Each row comes from the steps of one walk. Every step used is in the known rows, and no mark comes twice. Write the walk behind each row, first mark first.
Known rows
bamo > vopoz > kosa > putu: [-0.38, 1.33, -0.57, -1.33, -1.64, 0.81, -0.57, -0.49, 1.41, -1.16, 0.73, 2.29, -0.26, -4.29, 0.80, 1.38, 0.25, 1.15, -1.99, 1.44, -1.96, 1.99]
fuze > fefov > kosa > putu > tazez > bamo > vopoz: [5.33, 0.32, 1.55, -0.48, -2.62, 0.83, -3.19, -0.03, 2.07, 0.18, -1.01, 3.03, -0.88, -4.92, -1.08, 3.93, 0.06, 0.60, -0.83, 0.58, -2.67, 3.41]
pivo > tazez > bamo > vopoz: [1.81, 1.10, 0.79, 1.17, -1.34, -0.38, -1.18, -0.15, 0.88, -0.42, -0.90, 1.79, -0.70, -2.61, -0.91, 1.40, -0.61, 1.29, 1.25, 0.77, -1.18, 0.56]
tazez > bamo > vopoz > kosa: [3.73, 1.43, 0.91, 0.28, -2.37, 0.59, -0.11, 0.46, 0.02, -1.57, 1.00, 3.12, -0.95, -3.15, -1.35, 0.97, 0.44, 0.60, -0.86, 1.40, -1.29, 0.79]
pivo > tazez > bamo > vopoz > kosa > putu: [2.35, 2.09, 0.55, -0.24, -2.73, 0.39, -1.11, -1.02, 2.39, -1.19, -0.35, 2.62, -0.93, -4.55, 0.10, 1.68, -0.71, 1.97, -1.09, 2.09, -2.45, 1.68]
putu > kosa > fefov: [1.71, 0.92, -0.34, 1.96, -1.04, 0.98, -1.39, 0.04, 1.73, 1.47, 1.01, 0.72, -1.77, -0.79, -0.15, 1.46, 1.12, 0.45, 0.08, -0.44, -0.75, -0.34]
tazez > zoviraz: [0.13, 0.45, 0.92, 0.84, -0.89, 1.08, -0.01, 0.15, 0.31, -1.08, -0.36, -0.75, 0.37, 0.13, 0.25, 0.47, -0.05, -0.63, -0.44, 0.46, 0.52, -0.90]
pivo > tazez > zoviraz > vopoz > kosa > fefov > fuze: [7.59, 1.41, 1.33, 1.41, -3.70, 0.70, -0.74, -0.14, 4.13, -0.08, -0.99, 0.67, -1.93, -1.01, 2.03, 3.63, 0.57, -0.74, -0.24, 1.27, -1.65, 0.43]
bamo > vopoz > kosa: [1.11, 1.43, -0.52, -0.96, -1.23, 0.11, -0.20, 0.19, -0.29, -0.51, 1.14, 2.24, -0.69, -2.57, -0.19, 1.37, 0.94, 0.86, -0.55, 0.82, -1.56, 1.47]
zoviraz > vopoz > kosa > putu > tazez > bamo: [3.53, 1.00, -0.45, -1.04, -3.00, 1.05, -0.94, 0.41, 3.13, -1.32, 0.20, 0.82, 0.01, -3.42, 0.69, 3.28, 1.50, -1.27, -1.79, 1.38, -0.97, 0.98]
tazez > zoviraz > vopoz > kosa: [2.82, 0.84, -0.10, -1.04, -2.54, 1.36, 0.46, 0.42, 1.14, -1.63, 0.72, -0.54, -0.38, -1.00, 0.76, 2.15, 2.29, -1.88, -0.45, 1.19, 0.93, -0.55]
fuze > fefov: [2.37, -1.24, 0.40, 0.16, -0.16, 0.13, -1.04, -0.64, -0.08, 0.71, -1.05, 0.26, -0.70, -0.84, -0.18, 1.72, 0.94, -0.16, 0.36, -0.18, -0.05, 0.93]
vopoz > zoviraz: [0.61, 0.84, 0.22, 0.55, -0.23, 0.44, 0.76, 0.14, 1.15, -0.21, 2.41, -0.28, 0.86, -0.20, 0.41, 1.89, 0.54, 0.19, -1.55, -0.14, -1.12, -0.54]
bamo > tazez > zoviraz > vopoz > kosa: [2.90, 1.61, -0.17, -1.15, -2.59, 1.22, -0.72, 0.14, 0.26, -0.14, -0.42, -0.05, -0.16, -2.75, 0.40, 3.35, 2.31, -1.40, -0.90, 1.23, 0.73, 0.85]
pivo > tazez: [0.27, 0.65, -0.28, -0.12, 0.00, -0.82, -0.68, -0.78, 0.68, 1.12, -0.94, -0.60, -0.40, 0.33, 0.50, 0.64, -0.39, 1.10, 1.25, 0.07, -0.81, 0.34]
zoviraz > vopoz > bamo: [1.63, 0.89, -1.44, -0.44, -1.26, 0.29, 0.06, -0.04, 1.57, -0.48, 1.12, 0.38, -0.19, -1.83, 0.42, 1.25, 1.32, -1.15, -0.52, 0.02, -0.08, 0.64]
kosa > putu > tazez > zoviraz > vopoz > bamo: [-0.01, 1.85, -1.42, -0.02, -2.36, 1.67, -1.40, 0.01, 3.85, -1.15, 0.18, -0.64, 1.08, -3.34, 2.16, 3.54, 0.92, -1.52, -2.40, 0.52, -1.43, 1.06]
kosa > putu > tazez > bamo > vopoz > zoviraz: [0.48, 1.89, 0.39, 1.42, -1.70, 1.19, -1.12, 0.69, 3.44, -1.41, 1.82, 1.81, 1.55, -4.79, 0.46, 4.52, -0.01, 0.65, -2.93, 0.64, -3.20, 1.07]
fuze > fefov > kosa > putu > tazez: [3.80, -0.14, 0.48, -1.87, -1.27, 0.31, -2.70, -0.61, 1.71, 1.70, -1.04, 0.69, -0.62, -2.04, 0.24, 3.16, 0.33, 0.36, -0.84, -0.12, -2.36, 3.19]
zoviraz > vopoz > kosa: [2.74, 0.41, -0.98, -1.87, -1.69, 0.29, 0.54, 0.25, 0.88, -0.55, 1.00, 0.22, -0.71, -1.16, 0.48, 1.75, 2.38, -1.23, -0.05, 0.77, 0.51, 0.36]
fuze > fefov > kosa > putu: [3.94, -0.74, 1.34, -1.85, -1.46, 0.71, -1.65, -1.24, 1.49, 0.64, -0.77, 1.11, -1.10, -2.08, -0.17, 1.17, -0.10, 0.47, -0.95, 0.42, -0.98, 2.36]
bamo > tazez > zoviraz > vopoz > kosa > fefov: [4.31, 1.80, 0.28, 0.48, -3.30, 1.97, -1.52, 0.03, 1.78, 0.58, -0.81, 0.72, -1.15, -3.97, 0.82, 4.70, 2.32, -1.16, -0.13, 1.13, 0.04, 0.63]

Write each row's walk
[1.94, 1.89, -0.75, 0.22, -2.11, 0.49, -0.67, -0.67, 2.45, -0.33, -0.20, -0.97, -0.24, -1.33, 1.19, 2.28, 0.89, -0.67, 0.20, 0.58, -0.38, 0.12] : pivo > tazez > zoviraz > vopoz > bamo
[0.67, 0.66, -0.04, -0.16, -1.60, 1.17, -1.07, 0.32, 0.47, -0.07, -1.43, -0.80, 0.45, -2.58, 0.40, 3.08, 1.73, -1.66, -0.10, 0.52, 1.62, 0.21] : bamo > tazez > zoviraz > vopoz
[2.30, 1.90, 0.36, 1.95, -1.32, 0.55, -0.80, 1.38, 1.69, -0.67, 2.25, 1.69, 1.13, -3.00, -0.48, 4.55, 0.82, 0.34, -1.55, 0.03, -2.81, 0.52] : putu > tazez > bamo > vopoz > zoviraz
[-0.18, 1.07, 0.20, 0.92, -1.54, 0.75, -1.88, 0.52, 2.23, -1.17, -0.57, 2.06, 0.59, -4.63, 0.04, 2.70, -0.49, 0.53, -1.37, 0.75, -2.11, 1.57] : kosa > putu > tazez > bamo > vopoz
[4.77, 0.68, 0.81, 2.91, -1.54, 0.36, -1.16, 0.39, 2.54, 1.10, 0.59, 1.80, -1.89, 0.07, 0.30, 0.91, -0.29, 0.24, -1.70, -0.34, -1.88, 0.37] : putu > kosa > fefov > fuze
[5.47, -0.70, 1.38, -1.44, -1.04, 0.06, -1.25, -0.53, -0.27, 1.37, -0.42, 0.96, -1.50, -0.29, -1.13, 1.28, 0.59, 0.11, 0.65, -0.20, -0.58, 1.86] : fuze > fefov > kosa
[1.04, 0.98, -1.86, -2.30, -1.86, 0.58, -0.94, 0.17, 2.85, -0.18, 0.39, -0.09, 0.19, -2.82, 1.91, 3.71, 2.02, -0.99, -1.48, 0.84, -1.31, 1.72] : zoviraz > vopoz > kosa > putu > tazez
[2.08, 1.34, 0.87, -0.15, -2.75, 1.22, -0.43, -0.23, 1.70, -2.33, 0.58, 3.27, -0.53, -4.84, -0.41, 1.00, -0.28, 0.85, -2.32, 1.99, -1.61, 1.26] : tazez > bamo > vopoz > kosa > putu
[5.52, 1.14, -0.03, -1.45, -3.41, 1.71, -2.69, -0.51, 3.56, 0.20, -0.21, 0.27, -0.36, -3.69, 1.02, 4.82, 1.52, -1.41, -1.85, 0.40, -1.92, 2.94] : fuze > fefov > kosa > putu > tazez > zoviraz > vopoz > bamo
[-1.06, 0.43, -0.83, -0.48, -1.75, 1.60, -1.26, 0.46, 3.38, -1.22, -0.78, -1.61, 1.14, -2.49, 2.22, 3.73, 1.36, -1.92, -1.08, 0.56, 0.26, 0.27] : kosa > putu > tazez > zoviraz > vopoz
[3.19, 1.52, -0.34, -1.23, -2.50, 0.54, -0.17, -0.39, 1.84, -0.45, -0.28, -1.19, -0.76, -0.69, 1.25, 2.75, 1.90, -0.79, 0.68, 1.27, 0.29, -0.16] : pivo > tazez > zoviraz > vopoz > kosa
[-0.36, 2.39, -0.53, -0.51, -2.29, 1.47, -1.61, 0.24, 2.08, -1.20, 0.18, 1.15, 0.53, -4.11, 1.51, 3.65, 0.60, 0.46, -2.44, 1.35, -2.71, 1.91] : bamo > vopoz > kosa > putu > tazez > zoviraz
[3.69, 2.40, 1.33, -0.18, -2.58, 1.17, -1.40, 0.80, 3.21, -0.78, 2.46, 2.48, 0.70, -4.26, -0.47, 4.14, -0.31, 0.96, -2.81, 0.62, -3.78, 2.02] : fefov > kosa > putu > tazez > bamo > vopoz > zoviraz
[2.11, 0.95, 0.19, -2.06, -2.62, 1.52, -1.54, 0.58, 3.20, -0.57, -0.24, -0.90, 0.38, -2.02, 1.29, 3.33, 1.09, -1.66, -0.91, 0.53, -0.32, 1.26] : fefov > kosa > putu > tazez > zoviraz > vopoz
[4.99, 2.16, 0.51, 2.14, -2.83, 0.87, -2.01, 0.94, 1.77, 0.25, 0.42, 3.46, -1.36, -4.33, -0.49, 4.37, 0.82, 0.73, 0.10, 0.72, -3.30, 1.43] : putu > tazez > bamo > vopoz > kosa > fefov
[6.09, 1.18, 1.75, 0.00, -2.79, 1.32, -2.40, 0.15, 3.20, 0.00, 1.40, 2.70, 0.02, -5.04, -0.60, 5.84, 0.60, 0.76, -2.39, 0.44, -3.83, 2.92] : fuze > fefov > kosa > putu > tazez > bamo > vopoz > zoviraz
[1.47, 0.48, 1.05, 1.34, -1.30, 0.43, -0.52, 0.62, 0.26, -1.51, 0.04, 2.34, -0.31, -2.89, -1.40, 0.80, -0.16, 0.23, 0.00, 0.68, -0.31, 0.21] : tazez > bamo > vopoz
[2.63, 1.40, -0.91, -1.01, -2.31, 0.97, -0.55, 0.98, 1.42, -0.54, 0.47, -1.00, 0.13, -0.92, 1.28, 4.06, 2.75, -1.90, -0.51, 0.66, -0.24, 0.23] : putu > tazez > zoviraz > vopoz > kosa
[0.55, 1.92, -0.09, -0.45, -2.03, 1.47, -1.04, -0.11, 2.06, -0.77, -0.05, -0.32, 0.69, -1.78, 1.71, 2.55, 0.27, -0.04, -2.78, 1.22, -2.18, 0.96] : vopoz > kosa > putu > tazez > zoviraz
[2.32, 1.33, 1.27, 1.85, -1.52, 0.92, 0.27, 0.79, 1.40, -1.77, 2.50, 2.10, 0.59, -3.10, -0.92, 2.72, 0.32, 0.39, -1.56, 0.57, -1.48, -0.30] : tazez > bamo > vopoz > zoviraz
[2.50, 1.53, -0.04, 0.78, -1.88, 0.85, -0.96, 0.08, 1.27, 0.28, 0.84, 3.07, -1.68, -3.80, 0.19, 2.76, 0.99, 1.05, 0.33, 0.73, -2.28, 1.32] : bamo > vopoz > kosa > fefov
[1.28, 2.58, 0.18, 1.17, -1.53, 1.04, -1.32, -0.54, -0.06, 0.47, -0.42, 0.67, 0.48, -2.52, -0.15, 1.40, -0.37, 0.28, -2.21, 0.43, -1.39, 1.22] : vopoz > bamo > tazez > zoviraz
